Each row was made from one small tree. The marks that hang from a mark follow it in brackets, in alphabetical order. Every link used is in the known rows. Write each row's tree.
Known rows:
T[L]: 0.4	-4.7	12.9	18.0	-11.6	-7.2	-3.4	-16.2	-19.1	19.0	0.7	9.0	11.3	-0.3	12.6	-7.8	12.3	-0.8	-10.5
Y[L[R Z]]: -8.4	-7.2	12.1	2.2	-5.5	-8.6	-13.8	-35.3	-5.7	10.6	-8.2	5.4	-13.9	-6.3	16.9	-4.6	-0.4	7.8	-16.8
K[R[L]]: 7.3	0.9	15.0	2.5	-8.0	3.2	-16.6	-22.6	-0.8	4.1	-0.4	4.7	6.5	-4.2	10.7	3.0	-1.8	18.7	-10.0
B[L[A R T Y]]: -6.0	-18.7	13.8	5.3	6.3	-11.5	-20.2	-25.9	7.6	14.3	-10.2	0.0	10.3	-7.6	20.6	2.3	9.0	21.5	-19.4
L[A R[K] T Y]: 9.5	-50.9	5.4	18.7	-11.1	-17.8	-18.1	-33.9	-1.0	11.6	15.2	-12.5	6.8	-23.9	30.2	-2.7	-0.2	35.7	-19.0
A[L[T Y Z]]: -19.7	-23.3	1.9	0.2	0.6	-16.8	-21.1	-28.6	-12.5	11.2	3.5	-0.6	18.6	-15.9	18.8	-5.6	2.3	22.6	-16.6
Y[L]: -3.7	1.3	18.9	4.3	-11.9	-5.1	-7.3	-10.5	-7.0	16.5	-12.1	13.9	-1.7	5.0	6.6	2.0	2.6	-0.4	-12.5
Z[L[A Y]]: 5.1	-25.2	8.4	18.8	-13.3	-1.6	-7.0	-24.8	-7.7	15.5	-13.2	-16.6	3.2	-8.1	17.7	2.2	7.1	14.2	-3.5
A[L[R Z]]: -22.0	-7.4	-1.8	3.2	1.8	-5.2	-20.7	-39.6	-11.0	9.4	3.7	2.4	5.0	-14.4	17.7	-6.4	6.8	6.1	-18.3
K[R[L[Z]]]: 2.7	-4.3	10.9	0.4	-6.7	0.0	-19.0	-31.3	-2.3	2.9	-1.3	-1.1	2.1	-9.1	13.5	-0.5	-2.7	22.4	-11.3
T[L[A Z]]: -5.9	-19.4	4.5	22.6	-12.3	-14.7	-9.0	-30.9	-16.6	23.2	0.0	-7.3	4.2	-8.7	18.5	-12.8	18.9	8.9	-11.6
K[R[L[A T]]]: 10.4	-10.1	11.6	8.8	-11.4	-2.4	-18.5	-23.7	0.1	8.5	2.9	1.6	10.3	-6.7	12.8	4.2	0.8	25.4	-11.7
A[L[R[K] T Y Z]]: -14.1	-33.3	1.7	5.0	-2.7	-13.9	-22.3	-43.1	-11.4	7.8	12.8	-5.4	11.9	-22.1	27.7	-8.2	-3.4	22.6	-20.0
K[R[L[A T Y]]]: 10.2	-16.5	14.6	6.5	-8.1	-7.0	-20.9	-24.5	3.3	7.0	3.7	-3.0	11.0	-9.8	16.8	2.1	-0.4	34.4	-10.1
R[K L[A Z]]: 9.9	-42.7	2.9	19.2	-31.6	-1.7	-10.3	-35.1	-23.2	13.4	-2.6	-17.0	-3.0	-11.7	19.3	-8.8	-6.9	13.3	-7.4
L[Z]: -13.1	-11.1	-2.7	-0.8	-3.8	-8.1	-12.6	-27.1	-13.4	8.6	-8.0	-2.1	-1.2	-14.1	11.0	-4.1	3.6	11.1	-15.9
B[L[A T Z]]: -13.3	-15.4	4.2	4.7	-0.4	-10.2	-16.7	-25.0	-1.7	19.1	-18.2	-1.2	9.4	-5.8	12.2	2.2	11.4	12.2	-21.0
Z[L[R Y]]: 6.9	-19.3	10.7	11.8	-5.8	2.2	-7.8	-35.1	-9.4	5.4	-8.6	-9.3	-1.9	-10.6	22.2	0.7	-2.3	12.5	-6.7

Which tree is each row?
-5.8	-13.9	10.9	2.5	-11.1	-14.2	-10.9	-22.2	-12.1	14.9	-9.8	8.7	-1.1	-3.8	11.8	-0.6	-2.9	11.6	-17.6 : Y[L[T Z]]
0.7	-14.1	13.8	13.4	-16.3	-13.3	-10.0	-11.9	-5.6	22.8	-7.7	9.7	3.8	1.2	9.1	3.7	6.2	9.7	-14.9 : Y[L[A T]]
10.1	-11.3	16.7	1.3	-6.0	-4.2	-19.4	-23.1	0.2	2.5	3.0	2.4	11.7	-8.3	15.9	2.0	-6.0	31.4	-10.6 : K[R[L[T Y]]]
11.5	-34.9	6.1	20.9	-10.4	-5.6	-10.3	-36.3	-7.9	11.9	-4.4	-13.9	3.3	-14.5	24.7	2.2	1.2	22.9	-9.6 : Z[L[A R T Y]]
-8.6	-34.4	8.7	6.2	1.2	-13.3	-21.3	-40.6	3.9	13.3	-7.7	-12.5	3.8	-15.9	27.3	-3.4	3.9	25.1	-21.9 : B[L[A R[K] T Y Z]]
0.3	-61.1	-2.9	14.0	-8.0	-23.8	-22.9	-51.9	-3.5	9.3	13.5	-24.4	-2.1	-34.1	36.0	-9.4	-2.1	44.1	-21.5 : L[A R[K] T Y Z]
-18.7	-25.0	3.8	3.8	-1.1	-9.1	-22.2	-43.7	-8.4	7.5	9.0	-8.4	5.5	-20.1	26.5	-10.0	0.8	16.6	-16.7 : A[L[R[K] Y Z]]
11.5	-27.6	8.9	13.0	-7.4	-2.3	-7.9	-34.3	-12.4	5.7	-5.1	-6.0	4.6	-12.6	23.3	2.5	-6.7	18.7	-10.2 : Z[L[R T Y]]
-18.0	-24.8	1.2	1.0	4.6	-16.0	-24.5	-40.4	-9.7	7.3	8.7	-1.0	12.3	-20.5	24.7	-7.4	0.5	24.7	-19.4 : A[L[R T Y Z]]
6.8	-26.8	7.9	19.4	-8.9	-0.8	-10.1	-36.9	-4.9	11.6	-8.1	-16.8	-3.0	-12.2	23.7	0.4	5.5	16.6	-6.3 : Z[L[A R Y]]
-0.2	-31.6	7.9	15.1	-17.4	-14.2	-14.6	-38.9	-6.3	17.8	0.3	-3.5	-8.8	-11.7	22.0	-3.7	-0.8	15.5	-20.3 : Y[L[A R[K] T Z]]
-1.0	-38.5	8.9	24.2	-11.0	-17.5	-13.8	-46.7	-11.0	17.6	10.7	-18.5	-1.7	-19.4	33.2	-18.1	11.3	22.1	-12.9 : T[L[A R[K] Y Z]]
-4.0	-15.6	10.1	3.4	-6.8	-13.2	-14.0	-34.5	-9.0	10.8	-4.5	8.4	-7.4	-8.5	18.0	-2.5	-4.5	14.0	-20.4 : Y[L[R T Z]]
-12.4	-8.8	16.4	3.3	3.4	-7.4	-16.6	-14.3	7.7	18.2	-19.4	-2.7	10.2	-1.1	13.4	2.0	15.1	13.3	-13.3 : B[L[A Y]]
20.9	-43.7	6.8	23.6	-35.2	-2.2	-7.0	-21.8	-24.6	15.5	2.4	-5.3	9.6	-6.7	16.4	-2.3	-9.8	13.4	-9.2 : R[K L[A T]]
-6.4	-33.2	-9.2	11.8	-9.8	-19.2	-16.4	-29.2	-11.9	17.6	-2.0	-8.5	6.5	-19.6	14.8	-1.8	8.6	25.5	-19.8 : L[A T Z]
-12.2	-18.5	10.7	-5.5	11.4	-12.5	-21.0	-36.5	1.4	6.5	-12.2	-0.3	5.3	-12.5	23.2	-2.2	-0.2	23.5	-22.1 : B[L[R T Y Z]]
12.8	-34.8	10.1	12.1	-15.1	-13.1	-14.6	-18.0	-16.2	12.2	-4.6	-3.1	11.1	-7.4	16.9	-3.3	-4.0	30.9	-5.3 : R[L[A T Y]]
6.1	-14.9	13.1	22.8	-14.7	-4.2	-4.3	-30.8	-18.2	15.3	10.2	4.2	4.3	-6.5	21.6	-10.2	6.8	-0.3	-14.0 : T[L[R[K]]]
-7.5	-35.6	1.4	-3.7	0.9	-23.5	-17.6	-28.0	-11.2	5.6	-1.0	-6.8	9.1	-22.9	21.1	-5.2	-5.1	38.1	-17.5 : L[T Y Z]
-4.9	-29.9	8.3	20.0	-3.3	-19.8	-15.7	-44.1	-9.1	16.9	6.7	-14.2	-1.3	-17.4	30.6	-17.4	15.2	24.2	-12.2 : T[L[A R Y Z]]
6.3	-24.5	13.7	18.2	-19.3	-10.3	-10.9	-26.4	-4.5	19.2	1.4	5.0	-2.9	-4.8	18.0	1.1	0.6	10.2	-18.4 : Y[L[A R[K] T]]
-4.9	-48.3	-3.9	8.3	2.7	-26.9	-25.7	-48.1	-0.8	8.5	7.5	-18.3	-1.5	-31.7	32.6	-8.3	3.4	47.3	-20.3 : L[A R T Y Z]
-2.1	-7.4	15.1	13.0	-10.5	-7.7	-13.0	-24.4	0.4	18.3	-6.2	5.8	-8.8	-1.1	14.6	0.2	8.8	6.2	-14.6 : Y[L[A R]]
